In the rows, zero is written as 128.
Known rows, with every step that occurs
nomam > ruza > felene > ramotoz > zetum > kinab: [132 115 137 175  92 146  96 146  84 115 103 133 160 183 110 133 159 124
 101 107 155  84 146 102 151 112 156 113  79 105 117 142  96 159 147  51
  79  89 148]
povo > zetum > nomam > felene > ramotoz > ruza: [114 110 177 145 165 136 140 177  97 137 140  97 102 150 148 175 140 125
  97  42 140  86 153 104 141 152 172 111 113 122 108 153 127 158 162  83
 119  78 151]
nomam > ruza > felene > zetum > kinab > nazeg: [151 138 120 161 149 167 125 110  81 121 103 127 149 195 133 103 137 117
 138 155 142 109 123  94 157  85 143  88 131 108 146 141  78 177 163 165
 113 114 164]
kinab > povo: [147 160 127 104 136 161 126 141 104 131 169 156 133 146 117 145 133 153
 115 120 126 126 141 144 114 108 144 115 122  99 129 134  98 141 128 165
 184 124 134]
povo > zetum: [124 153 146 115 126 160 131 137 106 153 170  99 122 128 118 111 134 135
  94  83 133 108 138 126 103 116 149 131 109 141 116 175  91 150 148 164
 160 113 150]
nazeg > vunu > zuna > kinab: [100 147  90 127 118 128 124  85 127 157 136 161 114 134 111 124 134 128
 125 126 154 143 102 112  94 106 113 129  98  72  97 142 126 157 135 188
 154 134 139]
vunu > zuna > kinab > povo > zetum > ruza: [149 150 113 126 160 128 136  79 100 135 152 103 112 163 151 141 112 138
 137 157 126  99 133 138 132 121 182 121 154  93 121 119  96 177 172 122
 188 118 144]
kinab > povo > zetum: [142 159 130 111 142 172 133 142  94 138 186 118 123 130 131 131 134 158
 106 108 108  97 147 140 111 107 152 120 129 136 134 141  88 159 154 160
 197 116 157]
kinab > zetum > ruza > felene: [145 125 100 168 142 132 118 117 167 115 123 125 132 176 103 116 112 133
 136 147 153 122 132 112 142 137 137  85 128  85 155 160 104 119 133  85
 146 143 166]
ferir > felene > nomam: [127 125 136 134 118 170  98 154 112 134 128 121 134 135  97  96 131 119
 111 130 138 124  87 124 168 105 150 127 119  94 126 187 120 125 148 130
 144 110 114]
povo > zetum > nomam: [128 134 158 119 124 156 131 150 117 128 157  91 114 147 125 115 130 137
 105  86 124  93 138 109 109 122 149 119 111 142 101 148  95 156 142 151
 151 116 125]
nomam > ramotoz: [117 142 126 128 135 134 125 146 101 134 150 148 154 147 108 147 129 136
 112  73 142 136 118 122 132 118 150 130  96 114  95 162 106 127 129 153
 129 107 151]
felene > zetum: [132 148 136 123 146 156 107 134 111 145 157 132 102 151 119 117 148 139
 113 120 135 112 143 123 112 116 126 131 127 129 138 186  90 141 134 169
 148 132 144]
zuna > kinab > zetum > nomam: [142 125 122 131 136 141 153 132 169  94 144 130 116 157 114 114 155 125
 138 102 125 109 138 123 114 119 113 107 118 125 113 134 120 141 117 112
 121 120 100]
kinab > povo > zetum > ruza > felene > nomam: [162 130 103 150 160 180 101 129  91 139 134  94 126 180 132 117 106 137
 127 190 114  82 125 123 188 124 184  95 161 102 181 122  93 138 165  80
 178 122 167]
povo > zetum > ruza > felene > nomam > ramotoz: [125 113 101 176 156 150 102 134  88 136 112  87 143 179 121 111 100 121
 124 139 130  99 102 101 203 136 191 115 136 118 144 149 104 125 168  65
 126  98 180]
felene > nomam: [137 130 126 105 128 172 101 129  97 160 148 127 132 158 109 118 147 131
 118 116 133 131 115 127 142 118 158 119 110 124 116 161 106 122 125 146
 142 113 133]
zuna > kinab > zetum > ruza > felene > ramotoz: [150 131  87 183 163 137 124 119 158 101 123 127 137 184 111 127 132 123
 132 152 142  85 142 116 163 149 144  93 140  77 154 144 120 119 138  52
 104 122 151]
vunu > zuna > kinab > zetum: [135 133  85 124 123 122 139  79 151 119 154 126 128 146 117 121 159 127
 145 104 136 133 121 137  96 118 128 125 101 115 110 159 111 156 144 145
 148 118 135]
ferir > felene > nomam > ramotoz > zetum: [111 111 117 155 113 143  81 180  97 132 117 144 127 136  92 121 143 113
 106  76 141 105  86 120 180 104 154 156 103 100 114 189 114 137 143  69
 115  81 112]
ramotoz > ruza > felene: [128 140 148 135 133 143 127 108 140 142 113 147 140 165 102 154 115 105
  97 123 157 124 115 109 137 124 130 132 104  66 147 160 121 135 122 119
 142 119 159]
vunu > zuna > kinab > povo > zetum > nomam: [151 140 129 109 127 134 147 110 108 110 158 102 114 156 151 142 139 131
 135 127 102  87 136 134 109 109 159 125 132 117 107 104 101 194 160 152
 179 102 117]
ruza > felene > zetum > kinab > povo: [169 135 111 155 137 163 125 138 113 108 126 139 137 163 123 107 148 149
 122 187 110 101 153 126 134 103 125 115 143 102 170 132  93 170 154 127
 140 142 154]
kinab > povo > zetum > nomam: [147 142 144 111 135 162 131 159 102 111 170 112 114 150 137 137 131 157
 115 104 106  85 151 129 118 115 156 118 135 133 121 121  91 165 149 149
 182 118 126]
nazeg > zuna > kinab > povo > zetum: [138 163 134 105 162 160 150 131 111 132 174 120 120 131 145 153 144 131
 101 109 102 120 118 144 114 120 152 138 141 126 147 127 122 158 149 161
 176 104 125]
vunu > zuna > kinab > zetum > ruza: [141 127  92 144 144 107 127  71 155 126 128 122 117 174 126 137 128 131
 160 137 156 132 121 128 125 130 152 110 126  90 112 154 113 147 150  97
 147 133 141]
ramotoz > zetum > kinab: [131 128 143 129  90 142 116 147 127 148 121 144 131 137  98 121 165 136
  99  97 145 122 138 125 110  98 136 145  85 114  86 158  94 165 135  89
 101 121 113]
nazeg > vunu > zuna > kinab > zetum > ruza: [109 129  59 164 142 112 117  70 156 139 130 154  96 157 116 128 119 149
 161 145 165 135 113 111 111 129 121 111 124  65 116 143 125 146 147 119
 157 158 158]
nazeg > vunu: [100 151 111 132 120 157 110 141 123 158 156 169 113 126  95 127 123 148
 105 110 157 140 122 109  99 109 107 118  97  91 109 158 115 129 122 186
 159 148 152]
ruza > felene: [139 145 129 132 117 152 122 133 134 127 132 132 150 147  97 113 126 115
 100 127 144 127 120 119 125 112 127 107  99  90 136 158  97 133 121 148
 148 122 144]
nazeg > zuna > kinab > zetum: [128 138 113 121 148 140 144 121 164 120 152 141 121 141 118 140 160 129
 123  89 134 156 106 137 100 132 121 130 116 120 136 159 136 128 128 142
 133 123 120]
vunu > zuna > kinab > zetum > nomam: [142 113 104 122 117 115 139  97 159  97 137 123 121 159 122 132 155 127
 155 105 130 121 125 127 101 121 128 117 106 113  96 137 117 161 141 139
 137 120 110]
nazeg > vunu > zuna: [ 97 137  93 124 100 130 100  96 113 162 143 160 116 133 107 139 126 150
 125 109 166 153 108 112  82 113 124 128  87  71  95 157 105 152 144 207
 175 146 165]
povo > zetum > nomam > ramotoz: [113 126 142 138 136 127 134 164  99 114 156 104 131 148 127 130 124 138
 112  55 121  96 127 107 128 124 158 133 107 146  91 146 101 152 148 143
 125  95 143]
zetum > kinab: [136 133 143 125 108 149 135 136 123 137 132 130 148 141 107 110 147 147
 108 124 141 142 130 125 114 110 142 126  95 113  86 152 102 150 141 143
 113 133 127]
vunu > zuna: [129 141 124 101 103 124 109  92 109 147 150 132 137 146 114 138 135 137
 121 105 152 149 114 130  95 115 151 129  91  98  88 168  97 154 145 184
 161 123 143]
zetum > nomam: [133 134 159 110 119 142 124 150 132 119 142 132 125 160 115 132 134 134
 114  99 142 123 127 113 115 117 139 115 107 109  93 143 105 142 119 155
 136 124 108]
zuna > kinab > vunu: [141 161 148 120 143 151 150 122 129 135 148 170 149 130 109 132 134 125
 113 112 135 116 127 116 128  97 129 128 126 105 111 137 123 129  96 132
 118 122 105]
nomam > ruza > felene > ramotoz > zetum: [126 130 137 160 110 144  83 144  86 123 128 140 143 181 108 153 152 110
  98  86 161  76 141 105 153 115 157 104  85 101 137 162  91 140 130  79
 116  78 150]
ramotoz > zetum > nomam: [128 126 159 115  94 135 100 162 136 131 132 141 105 151 104 140 153 124
 105  73 145 104 141 118 108 105 132 128  93 111  94 151  96 156 116 105
 131 111  90]

Rows
[124 130 145 133 170 146 126 161 104 154 151 126  99 128 133 116 150 121
 110  92 140 134 144 123 117 112 130  94 122 140 145 184  93 143 135 141
 143 103 149]	nomam > felene > zetum
[159 153 110 164 161 157 108 145  90 120 149 107 137 176 136 145 110 155
 109 158 128  58 154 123 167 141 187  99 157  83 166 127  96 144 171  89
 169 120 177]	kinab > povo > zetum > ruza > felene > ramotoz
[116 153  79 129 136 148 134  91 101 148 168 138 102 125 133 132 132 149
 123 128 120 106 127 127  97 104 129 130 129  97 124 114 111 181 165 184
 202 131 159]	nazeg > vunu > zuna > kinab > povo > zetum
[136 131 113 143 152 135 116 121 152 127 145 129 120 166 113 128 121 154
 139 119 156 130 140 122 128 139 147 102 128 107 127 169 105 121 137  93
 153 147 155]	kinab > zetum > ruza
[143 124 114 127 119 172 101 134 115 142 124 123 152 160  96 106 136 111
 115 144 133 123 101 116 161 115 146 108 109 100 148 151 110 122 127 127
 140 115 139]	ruza > felene > nomam
[132 149 125 108 120 124 137  87 123 140 140 129 131 145 118 131 145 110
 122 116 143 137 112 131 107 108 145 129 100  95  93 151 113 158 137 170
 147 109 119]	vunu > zuna > kinab
[112 169  93 122 135 174 114 128 114 169 140 177 116 137 102 133 125 145
 121 107 158 139 106 110 105  89 112 103 113  63 100 138 105 147 135 234
 163 147 146]	kinab > nazeg > vunu
[132 119 160 147 123 141 118 135 110  92 117 122 148 187 118 129 107 107
 123 120 152 107 116  84 148 110 139  77 100 105 133 133 102 141 119 129
 133  97 136]	zetum > nomam > ruza > felene
[110 159  74 112 116 145 104  91 100 174 129 170 121 150 111 144 123 144
 136 107 162 152  97 111  94  93 131 111 101  51  84 138 104 166 156 252
 181 149 156]	kinab > nazeg > vunu > zuna
[111 177  93 125 154 173 141 121 125 164 137 175 117 141 105 123 133 115
 122 118 146 132 105 113 116  83 107 108 125  61 106 122 115 153 126 221
 146 137 127]	zuna > kinab > nazeg > vunu
[155 130 130 167 132 152 128 135 127 116 115 154 153 147 115 100 141 149
 119 162 131 105 141  97 140 101 121 127 134 106 152 151 104 152 129 113
  95 151 146]	ruza > felene > zetum > kinab > vunu
[155 145 130 117 121 159 141 142 107 124 145 148 152 147 117 133 144 166
 118 145 122 131 146 143 118 103 146 122 118 106 111 121 100 162 144 141
 146 135 129]	zetum > kinab > povo
[132 137 143 130 117 159 142 140 109 143 149  91 137 130 119  95 146 150
  99 108 122 113 136 123 109 114 151 136 104 147  94 157  94 166 167 139
 123 124 148]	povo > zetum > kinab
[130 102 131 138 146 129 148 177 157 109 148 125 115 132 122 122 151 133
 135  61 139 139 142 119 109 123 122  68 101 134 120 150 114 143 127 108
 136 105 125]	kinab > zetum > nomam > felene
[123 154 145 108 147 138 142 125 138 139 143 142 128 137 117 147 147 109
 102 101 136 157  94 130 110 121 142 134 112 101 118 156 135 132 121 169
 132 112 103]	nazeg > zuna > kinab
[126 141 148 134 125 131  91 135 127 159 122 142 103 163 103 145 127 130
 108 103 168 115 135 122 135 116 164 126 116  87 105 170  91 137 126  72
 141 122 123]	ramotoz > zetum > ruza
[122 147 152 122 141 146 109 123 110 150 144 154 130 171 117 196 139 140
  95  83 157 108 137 123 134 146 163 146 107  83 106 171 130 131 136 121
 124 115 163]	felene > ramotoz > ruza
[131 136 137 159 146 156 103 115  90 117 134 125 126 183 127 106 127 111
 121 139 150 101 135  96 145 106 130  99 120 127 174 176  87 140 134 141
 141 107 172]	nomam > ruza > felene > zetum
[124 122 156 156 101 134  84 198 127 102 121 139 113 144 104 138 156 126
  89  72 149  72 131 114 137 117 144 136 105  70  99 176 113 153 143  78
 111 100  80]	ferir > felene > ramotoz > zetum > nomam
[151 135 131 157 141 159 123 157 108 101 130 139 117 130 127  96 144 158
 120 174 120 101 133 131 141  97 126 137 154  97 150 168 103 176 170 127
 146 140 123]	ferir > felene > zetum > kinab > povo
[114 127 157 133 163 138 130 159 101 160 139 144 122 145 128 182 146 123
  97  60 161 124 136 118 142 143 165 105 101  88 117 168 131 138 136 100
 122  88 156]	nomam > felene > ramotoz > ruza
[126 114 158 150  97 133 102 149 114 102 106 132 129 185 113 133 129  95
 114  96 157  90 129  89 145  99 138  97  85 107 132 143  88 154 117  81
 125  87 120]	ramotoz > zetum > nomam > ruza > felene
[127 123 146 167  88 141 101 178 116 119 111 138 131 126  95 117 173 140
  85  99 150  87 131 122 139 109 146 148 102  78  96 184 111 163 165  64
  84 109  98]	ferir > felene > ramotoz > zetum > kinab
[127  98 114 170 141 112 136 133 158  83 107 149 143 185 107 163 121 122
 136  80 143 105 117  97 155 141 126 127 107  88 141 139 130 130 128  72
 111 113 169]	kinab > zetum > nomam > ramotoz > ruza > felene
[133 114 100 168 151 139  98 130 101 131 101 127 158 195 109 126 100 115
 134 153 141 121  89 104 210 135 181 109 128  83 138 140 113 111 139  72
 117 106 159]	zetum > ruza > felene > nomam > ramotoz
[124 108  87 142 130  93 143 110 140  85 132 133 139 166 126 141 144 128
 158  73 129 123 112 122 116 128 138 131 100 117  86 130 123 158 141 121
 110 103 127]	vunu > zuna > kinab > zetum > nomam > ramotoz
[130 119 127 123 141 131 147 136 177  96 138 137 115 156 123 149 155 127
 131  90 127 140 108 123 103 136 118 120 120 117 125 141 142 138 122 128
 122 124  94]	nazeg > zuna > kinab > zetum > nomam
[112 117 126 126 148 146 110 119  90 158 126 149 140 175 113 175 129 125
 121  86 143 128  97 116 178 130 172 156 111 105 112 157 135 120 137 104
 118  96 162]	felene > nomam > ramotoz > ruza
[146 142 111 145 148 156 123 132 121 133  96 135 142 166 127 124 151 130
 119 152 125 146  94 114 124 108 134 115 141  79 147 150 104 166 168 194
 110 144 138]	ruza > felene > zetum > kinab > nazeg > zuna
[118 113 140 136 150 127 144 123 139  80 139 129 121 185 140 156 147 117
 142  80 138 133 103 109 125 131 133 101 116 136 126 134 134 138 125 118
 122  99 115]	nazeg > zuna > kinab > zetum > nomam > ruza
[132  92 100 165  94 146 100 156  98 133  86 137 161 163  93 110 161 116
 113 115 125 111 105 113 178 105 155 140  88 114 118 138 109 148 145  39
  69  90 137]	ruza > felene > nomam > ramotoz > zetum > kinab
[145 128 148 146 138 160 130 141  84  84 147  99 136 184 142 132 112 129
 122 131 118  70 143 100 151 106 157  81 131 127 160 109  86 164 148 125
 181  96 154]	kinab > povo > zetum > nomam > ruza > felene
[109 111 137 153 151 144 104 141 100 132 111 144 137 157 104 155 109 113
 113 100 149 123  69 110 199 126 163 163 119  72 123 185 144 125 150  85
 119  95 148]	ferir > felene > nomam > ramotoz > ruza
[129 137 141 145 122 146 119 119 103 114 129 127 155 174 113 125 114 106
 112 125 160 120 118 101 144 107 144  87  98 103 143 157  98 132 124 141
 151  98 163]	nomam > ruza > felene
[145 176 119 104 159 168 155 117 121 152 136 145 137 156 115 129 143 102
 122 116 136 126 111 133 127  85 139 108 129  85 100 131 103 154 129 196
 137 112 106]	zuna > kinab > nazeg
[142 166 102  97 138 141 145  78 113 152 128 140 138 161 122 137 141 106
 138 114 145 139  95 132 112  90 152 115 116  69  88 131  97 177 149 219
 149 109 113]	vunu > zuna > kinab > nazeg
[143 153 125 115 131 166 143 128 109 149 120 139 159 151 109 119 146 140
 123 120 138 142 119 127 122  89 147 105 114  91  80 132  92 166 153 195
 118 134 124]	zetum > kinab > nazeg
[117 128 135 154 145 122 132 120 123 129 111 151 158 171 103 167 110 112
 104  95 155 125 105 106 159 133 144 138 101  69 135 155 125 129 128 107
 121 102 180]	nomam > ramotoz > ruza > felene
[148 159 111 106 142 142 145  88  94 134 170 108 124 139 142 132 140 129
 123 126 106 101 131 145 103 106 162 132 130 118 124 125  97 185 169 163
 190 104 140]	vunu > zuna > kinab > povo > zetum
[131 117  97 146 129 152 107 145  96 130 120 133 168 168 101 119 129 113
 120 116 127 124  90 113 181 119 161 118 107 104 139 145 115 120 136 117
 117  94 157]	ruza > felene > nomam > ramotoz
[111 110  70 146 113 116 127 100 163 115 132 155  97 147 115 124 145 143
 157 108 143 122 116 109  87 120  96 114 102  88 102 123 128 161 137 152
 142 147 129]	nazeg > vunu > zuna > kinab > zetum > nomam
[135 143 142 143 164 143  96 123 117 147 135 127  93 178 129 122 115 141
 129 151 150 112 145 115 137 130 155 121 151 109 139 183  90 132 139 126
 145 145 149]	felene > zetum > ruza
[129 119 159 151 124 147 128 135  96  97 132  84 133 177 132 110 110 109
 110 105 139  84 126  84 147 113 150  88 108 138 139 139  87 154 145 128
 147  92 155]	povo > zetum > nomam > ruza > felene
[148 121 118 148 141 159  94 122 116 146 107 115 138 193 106 111 109 113
 127 183 148 123 103 108 188 131 171  93 134  76 149 150 112 114 134  85
 139 126 143]	zetum > ruza > felene > nomam
